Known rows, with every way that one mark hangs from another
P(C(A S(T))): +0.17 +0.42 +0.72 -1.10 -0.79 +1.84 -0.27 -0.15 -0.34 -0.77 +0.73 -0.44 -1.58 +1.39 +0.02 -0.50 -2.55 +0.36 -0.39 -0.15 +0.16 +1.57 -0.30
S(T(U)): -2.60 -0.06 -0.67 +0.42 +1.80 -2.91 -0.22 -1.89 -0.37 +1.23 -0.20 +0.29 -0.78 +1.95 -0.09 +1.85 -0.11 +2.26 -0.48 +0.22 +0.13 +2.22 +0.86
Z(P(C(S(T)))): +0.52 -0.18 +0.03 +0.08 -0.42 -0.62 -0.49 +1.41 +0.82 -0.25 +0.47 -0.78 +0.56 +5.90 +0.14 +0.59 -1.94 +0.50 -1.13 +0.71 +0.71 +2.63 +0.34
C(P S): +0.86 -0.48 +0.43 +0.05 +0.45 -2.44 +0.95 +1.29 +0.89 -0.06 +0.38 -0.79 +0.81 +2.16 +0.87 +1.12 +2.30 -0.04 +1.08 +0.11 -0.88 -0.64 -0.04
U(T): +0.07 -0.59 +0.67 +0.90 -0.63 +0.47 -1.27 -0.68 -1.05 +1.93 +0.00 -0.18 -2.79 -0.45 -0.94 +3.08 +0.87 +0.35 -0.72 +0.55 -0.02 -0.80 +1.53
A(C(S) R): +0.86 -0.78 -1.94 +0.23 +3.46 -2.62 -0.39 -2.15 +0.83 -1.68 +0.96 +1.89 +1.76 +0.42 +0.60 -1.75 +0.61 -0.61 +0.12 +0.62 -0.13 -0.16 +3.00
A(J(U(T)) R): +0.48 +0.06 +0.75 -0.76 -0.76 +0.56 +0.07 -2.61 +0.58 +1.90 -0.03 +1.27 +0.06 +0.31 -0.62 +0.06 -0.53 +0.68 -0.04 +0.64 -0.05 -1.62 +1.94
B(C(A S)): +0.21 +0.36 -0.54 -0.14 -0.03 +0.96 -1.02 +0.50 -0.83 -0.39 -0.68 +1.09 -1.05 -1.57 +0.40 -0.43 +2.38 -1.47 +1.05 -0.41 +0.08 -1.88 -0.50
P(C(A(R))): +0.05 -0.05 +1.29 -1.43 +0.04 +3.16 -0.88 -0.58 -1.28 -0.83 +0.54 -0.95 -1.56 -1.34 -0.85 -1.47 -1.19 +0.19 -2.12 +0.47 +0.36 -1.28 +0.26
A(J(U(T(S)))): +0.54 +0.47 +0.58 +0.23 -2.08 +0.45 -0.42 -1.16 +0.67 +4.32 -0.77 +0.61 -0.98 -0.91 -0.53 +3.61 -0.73 +1.43 +0.26 -0.02 -0.55 -1.05 +0.41
Z(P(C(A))): +0.21 -0.12 +0.65 +0.42 -0.31 +1.79 -1.17 +1.73 -0.32 +0.22 +0.23 -1.23 -0.01 +2.19 -0.51 +0.09 -1.65 +0.15 -2.20 +0.62 +0.79 -0.04 -0.63
B(C(A P(Z) S)): -0.37 +0.57 -0.30 -0.04 -0.46 +0.04 +0.22 +1.15 -1.30 -1.74 -0.88 -0.09 -0.21 -1.74 +0.45 -0.99 +2.28 -1.61 +1.17 -0.69 -0.04 +0.53 -1.35
Z(P(C)): +0.43 -0.26 +0.20 +0.02 -0.24 +0.26 -0.99 +1.56 +0.28 +0.22 +0.16 -1.50 +0.19 +3.66 -0.40 +1.06 -1.12 +0.61 -2.22 +0.94 +0.65 +0.63 +0.28
C(A P S(T(U))): -1.34 +0.25 +1.15 +0.94 +0.87 -0.97 +1.20 +0.73 -0.50 +0.11 +0.31 +0.05 +0.63 +1.19 +1.18 -1.03 +0.12 -0.26 +1.36 -0.76 -0.28 +1.65 -2.00
U(T(S)): +0.12 -1.06 +1.46 +1.39 -0.99 +0.41 -1.83 +0.19 -2.76 +3.82 -0.43 +0.32 -2.26 -1.68 -0.83 +3.80 +1.42 +0.27 -0.80 +0.39 -0.17 +2.20 +1.28
P(C): +0.39 +0.08 +0.45 -1.63 -0.51 +1.02 -0.73 -0.37 +0.01 -0.24 +0.28 -1.57 -1.90 +0.59 -0.66 +1.47 -0.61 +1.30 -2.00 +0.71 -0.06 -0.81 +0.77
B(C(S)): +0.49 +0.12 -1.14 -0.76 -0.02 -1.22 -0.69 +0.23 +0.19 -0.51 -0.68 +0.85 -0.78 +0.58 +0.54 +0.87 +3.20 -0.76 +1.03 +0.08 -0.15 -1.20 +0.79
P(C(S(T(U))) Z): +0.55 +1.13 -0.48 -1.10 -1.74 -1.24 +0.67 -2.23 -2.64 -3.31 -0.02 -0.89 -1.84 +3.53 -0.14 +0.66 -4.40 +1.90 -0.45 +0.12 +0.42 +7.45 +0.53
A(C(P S) J R): +0.09 -0.74 -1.05 -0.05 +1.51 -2.53 +1.90 -0.57 +3.99 +0.08 +0.73 +1.41 +3.26 +0.31 +1.14 -1.39 +1.38 -0.48 +1.27 +0.11 -0.38 -1.48 +1.15
Z(P(C(A(J) S))): +1.16 +0.02 +0.77 +0.36 -1.30 +1.65 -0.46 +1.76 +0.34 +0.43 +0.31 -0.59 +0.27 +3.54 +0.07 +0.12 -2.12 +0.03 -0.96 +0.42 +0.74 +0.28 -0.95
A(J(U) R): +0.43 -0.03 +0.19 -0.96 +0.08 -0.03 +0.16 -2.47 +0.85 +1.63 -0.13 +1.18 +0.92 +0.03 -0.62 -0.39 -0.17 +1.05 -0.02 +0.53 -0.16 -2.15 +1.68
C(A(J) P(Z) S): +0.39 +0.24 +1.00 +1.17 -1.70 +0.70 +1.76 +1.16 -0.97 -0.31 -0.15 -0.39 +0.38 -1.42 +0.24 -0.42 -0.87 -0.34 +2.02 -1.13 -0.26 +0.69 -2.67
A(C(P) J): -1.31 -0.34 -1.56 +0.71 +0.83 -2.13 +1.22 +0.51 +4.77 +2.22 -0.13 -0.21 +1.73 -2.28 +0.40 +2.14 +1.41 +0.78 +0.33 -0.35 -0.72 -3.33 -0.35

Rows
-0.58 -0.85 +1.08 +0.52 +0.49 +2.93 -0.46 -0.63 -1.08 +1.83 +0.13 +0.83 -0.34 -3.69 -1.03 -1.44 +0.38 -0.10 -0.19 -0.15 +0.34 -3.64 -0.41 -> C(A(J R))
+0.15 +0.79 +0.26 -0.60 -1.58 +2.59 -0.51 -1.20 -3.89 -2.55 -0.23 -1.70 -2.60 -2.26 -1.49 -0.12 -3.84 +1.05 -1.86 -0.15 +0.53 +3.19 -0.66 -> P(C(A) Z)
+0.52 -0.24 +1.15 +0.69 +0.51 +0.31 +1.02 +0.13 -2.99 -2.65 +0.45 -0.07 +1.00 -1.04 +0.11 -3.20 -0.29 -1.30 +0.98 -0.47 +0.04 +2.16 -0.94 -> C(A(R) P(Z) S)
+1.32 -0.17 +0.70 +1.02 -0.97 +2.06 +0.04 +0.14 -0.48 +1.75 +0.20 +1.26 -0.91 -1.10 +0.17 +0.33 -0.60 -0.17 +1.83 -0.73 -0.14 -2.64 -1.38 -> C(A(J) S)
-1.06 +0.14 -0.42 -0.18 -0.50 +1.82 -0.85 +0.67 +0.10 +1.32 -1.11 +0.65 -1.20 -3.69 -0.32 +0.22 +2.77 -0.79 +0.31 -0.49 +0.15 -3.70 -0.95 -> B(C(A(J)))
-1.14 -0.25 -2.17 +0.85 +2.55 -4.14 +0.64 +0.11 +3.34 -0.35 +0.58 +0.29 +1.87 +0.91 +1.10 +0.81 +0.56 +0.04 +0.73 -0.25 -0.71 +0.73 +0.76 -> A(C(P S(T)))
-0.53 -0.15 -2.46 +0.90 +0.63 -2.79 +0.94 -0.84 +4.55 +1.78 +0.26 +1.75 +1.20 +0.55 +0.81 +2.05 -0.86 +0.91 +1.84 -0.59 -0.43 -0.49 +0.66 -> A(C(S(T)) J)
-0.13 +0.09 -0.60 -0.90 +0.03 -1.84 +0.24 +1.48 +1.08 -0.63 -0.66 -0.15 +0.28 +0.74 +0.96 +0.43 +4.21 -1.13 +1.10 -0.01 -0.45 -1.14 +0.02 -> B(C(P S))
+0.77 +0.94 +0.57 +0.39 -0.61 -0.14 -1.99 -1.81 -2.06 +2.67 -0.66 +0.42 -1.56 -0.75 -0.56 +3.15 -1.06 +0.89 -0.90 +0.41 -0.71 +1.80 +1.54 -> J(U(T(S)))
-0.37 -0.04 +0.27 -0.73 +0.58 +0.38 +0.10 +1.19 -0.30 -1.14 -0.40 +0.58 +0.64 -1.17 +0.77 -2.48 +3.80 -2.25 +0.97 -0.23 +0.01 -1.51 -0.52 -> B(C(A(R) P S))
+0.51 +0.21 +0.11 -1.62 -0.76 -0.25 +0.00 -0.47 +0.76 -0.99 +0.66 -0.67 -1.24 +3.56 +0.16 +0.89 -1.80 +1.07 -0.38 +0.34 -0.04 +2.04 +0.98 -> P(C(S(T)))
-0.07 +0.41 -1.86 -0.38 +1.73 -1.51 +0.18 -3.07 +3.00 +0.68 +0.13 +1.88 +2.21 -1.37 +0.12 -0.78 -0.87 +0.56 -0.09 +0.33 -0.34 -1.98 +2.18 -> A(C J(U) R)
+0.00 +0.16 -1.98 +0.97 -0.19 -3.00 +1.92 -0.08 +3.41 +0.26 -0.07 +0.34 +1.74 -0.49 +0.86 +1.76 -0.37 +0.58 +1.65 -0.64 -0.68 +0.08 -0.39 -> A(C(P(Z) S) J)
-1.52 -0.90 +1.86 +0.32 +0.59 +2.03 +0.96 +1.18 +0.34 +1.53 +0.17 -0.48 +1.20 -3.56 -0.48 -2.01 +2.02 -0.63 -0.15 -0.32 -0.07 -3.70 -1.58 -> C(A(J R) P)
+1.45 +0.21 +1.41 -1.50 -1.40 +2.96 +0.21 -0.47 -0.26 -0.63 +0.73 +0.01 -1.10 +0.63 +0.02 -1.41 -1.85 +0.01 -0.31 +0.18 +0.25 -0.81 -0.19 -> P(C(A(J R) S))
-1.38 -0.24 +0.87 +0.94 +0.77 -0.41 +0.96 +1.61 +0.46 +0.23 +0.54 -0.15 +0.79 +0.44 +0.64 -1.05 +0.23 -0.72 +1.54 -0.89 -0.35 +0.91 -1.62 -> C(A P S(T))
+1.37 -0.13 +0.27 -0.03 -0.59 -0.15 -0.68 +1.46 +0.29 -0.33 +0.42 -0.92 +0.40 +5.17 +0.13 +0.81 -1.54 +0.35 -1.35 +0.91 +0.59 +1.33 +0.32 -> Z(P(C(S)))
+1.42 +0.71 +0.56 -0.96 -1.53 +2.04 +0.07 -1.79 -4.15 -4.02 +0.35 -0.51 -1.77 -0.09 -0.73 -2.06 -4.17 +0.23 -0.71 +0.03 +0.65 +4.89 +0.11 -> P(C(A(R) S) Z)
+0.57 +0.73 -0.69 -1.11 -1.83 -0.86 +0.50 -1.63 -2.02 -3.30 +0.16 -1.03 -1.65 +2.90 -0.52 +0.56 -4.37 +1.54 -0.31 +0.01 +0.39 +6.96 +0.73 -> P(C(S(T)) Z)
-0.67 +0.01 -1.47 -0.73 +0.30 -1.97 -0.46 +0.13 +0.71 -0.35 -0.61 +1.07 -0.40 +1.64 +0.54 +0.65 +2.39 -0.57 +1.33 -0.11 -0.01 +0.78 +0.91 -> B(C(S(T)))
-1.06 -0.17 -0.15 -0.56 +0.13 +1.91 -0.72 +0.18 -0.25 +0.61 -0.84 +1.09 -0.46 -3.37 -0.40 -1.37 +3.02 -1.18 +0.19 -0.19 +0.39 -3.27 -0.23 -> B(C(A(J R)))
-1.45 -0.54 +1.13 +0.77 +1.24 +1.06 +0.39 +0.25 -3.06 -1.54 -0.05 -1.11 +0.62 -3.89 -1.04 -2.75 +0.38 -0.64 -0.81 -0.33 +0.20 +0.72 -1.07 -> C(A(R) P(Z))
+1.11 +0.03 +0.68 +0.38 -0.62 +1.42 -0.88 +1.67 -0.49 -0.29 +0.42 -0.78 +0.13 +3.71 +0.04 -0.12 -2.01 -0.15 -1.34 +0.55 +0.73 +0.82 -0.57 -> Z(P(C(A S)))
+0.11 +0.09 -2.23 +1.04 +1.78 -3.72 +0.57 -0.36 +1.27 -1.55 +0.24 -0.16 +1.31 -0.48 +0.75 +0.90 -0.03 +0.04 +0.54 -0.22 -0.69 +1.57 +0.53 -> A(C(P(Z) S))
+1.17 -0.16 +0.80 +0.12 -0.20 +1.52 -0.78 +1.31 -0.63 -0.82 +0.58 -0.42 +0.60 +3.83 +0.02 -1.27 -1.83 -0.46 -1.39 +0.73 +0.86 +1.09 -0.05 -> Z(P(C(A(R) S)))
-1.49 -0.10 +0.80 +1.32 +0.36 +0.91 +0.23 +0.98 -2.53 -0.50 -0.38 -1.74 -0.34 -4.35 -1.00 -0.49 +0.14 -0.07 -0.57 -0.69 -0.13 +0.11 -2.05 -> C(A P(Z))
+0.54 -0.19 +1.04 -0.46 -0.88 +0.61 -0.19 -2.18 -0.22 +2.78 -0.29 +1.51 +0.37 -0.39 -0.58 +0.46 -0.18 +0.60 +0.00 +0.55 -0.07 -0.08 +1.93 -> A(J(U(T(S))) R)
+0.30 -0.01 +0.44 +0.45 -0.44 +0.81 -0.66 +1.62 +0.04 -0.18 +0.47 -0.63 +0.33 +4.37 +0.03 -0.24 -2.49 +0.00 -1.07 +0.40 +0.85 +2.12 -0.51 -> Z(P(C(A S(T))))
-1.27 -0.03 -1.96 +0.96 +0.27 -2.41 +1.40 -0.02 +3.41 +1.05 -0.36 -0.38 +1.51 -2.52 +0.05 +2.00 +0.20 +0.97 +0.37 -0.53 -0.54 -1.07 -0.45 -> A(C(P(Z)) J)
+0.71 -0.08 -2.15 +0.83 +0.34 -2.10 +0.67 -0.77 +3.82 +1.71 +0.16 +1.50 +0.84 -0.45 +0.80 +2.23 -0.17 +0.71 +1.52 -0.35 -0.57 -2.11 +0.48 -> A(C(S) J)
-1.74 +0.10 +0.03 -0.29 +0.48 +0.88 -0.47 +1.79 +0.06 +0.24 -0.95 -0.64 -0.26 -3.43 +0.00 -0.58 +4.04 -1.48 -0.12 -0.40 -0.12 -3.02 -1.30 -> B(C(A P))
+1.36 -0.61 +0.88 +0.56 +1.25 +1.59 -0.70 -0.82 -2.47 -0.68 +0.78 +1.54 -0.33 -0.68 +0.04 -2.44 -0.05 -1.09 +0.88 -0.05 +0.15 -0.98 +0.28 -> C(A(R) S)
+1.48 +0.13 +1.33 -1.47 -0.41 +2.58 -0.44 -0.65 -1.33 -1.51 +0.82 -0.21 -1.34 +0.64 -0.03 -1.81 -1.70 -0.26 -0.80 +0.34 +0.24 +0.14 +0.29 -> P(C(A(R) S))
-1.57 +0.74 +0.10 -0.57 -0.55 +1.10 +0.00 +1.31 +1.17 +1.02 -1.22 -0.33 +0.15 -3.27 +0.15 -0.20 +2.95 -1.05 +0.32 -0.57 -0.26 -3.36 -1.65 -> B(C(A(J(U)) P))
+0.88 -0.11 -0.07 +0.40 -0.29 -2.82 +1.22 +0.47 -1.12 -1.89 +0.01 -1.03 +0.56 +1.81 +0.39 +0.94 +0.40 +0.31 +1.21 -0.18 -0.55 +2.57 -0.18 -> C(P(Z) S)
+0.40 +0.22 +0.79 +1.23 -0.29 +0.19 +0.86 +0.94 -2.48 -1.60 +0.08 -0.68 +0.05 -1.47 +0.18 -1.01 -0.66 -0.70 +1.25 -0.83 -0.26 +1.84 -2.10 -> C(A P(Z) S)
-0.76 +0.40 -1.26 -0.52 +1.71 -2.02 +1.17 -1.83 +3.85 +0.59 +0.15 +0.86 +3.29 -1.24 +0.52 -1.18 +0.09 +0.21 -0.01 +0.21 -0.67 -2.09 +1.38 -> A(C(P) J(U) R)
+0.22 -0.29 +0.92 +0.11 -0.47 +2.07 -0.67 +1.40 +0.01 +0.50 +0.28 -0.81 +0.60 +2.24 -0.51 -0.74 -1.57 +0.08 -1.89 +0.70 +0.97 -0.17 -0.46 -> Z(P(C(A(J R))))
-1.37 +0.11 -0.97 -0.58 +0.00 -1.58 +0.03 +0.92 -0.21 -1.07 -1.26 -1.00 -0.10 -1.66 -0.19 +0.67 +3.52 -0.42 -0.12 -0.07 -0.10 -0.11 -0.12 -> B(C(P(Z)))
-1.05 -0.17 -0.30 -0.53 +1.06 +1.56 -1.34 +0.01 -1.34 -0.31 -0.71 +0.84 -0.73 -3.36 -0.43 -1.72 +3.13 -1.44 -0.36 +0.00 +0.41 -2.71 +0.31 -> B(C(A(R)))
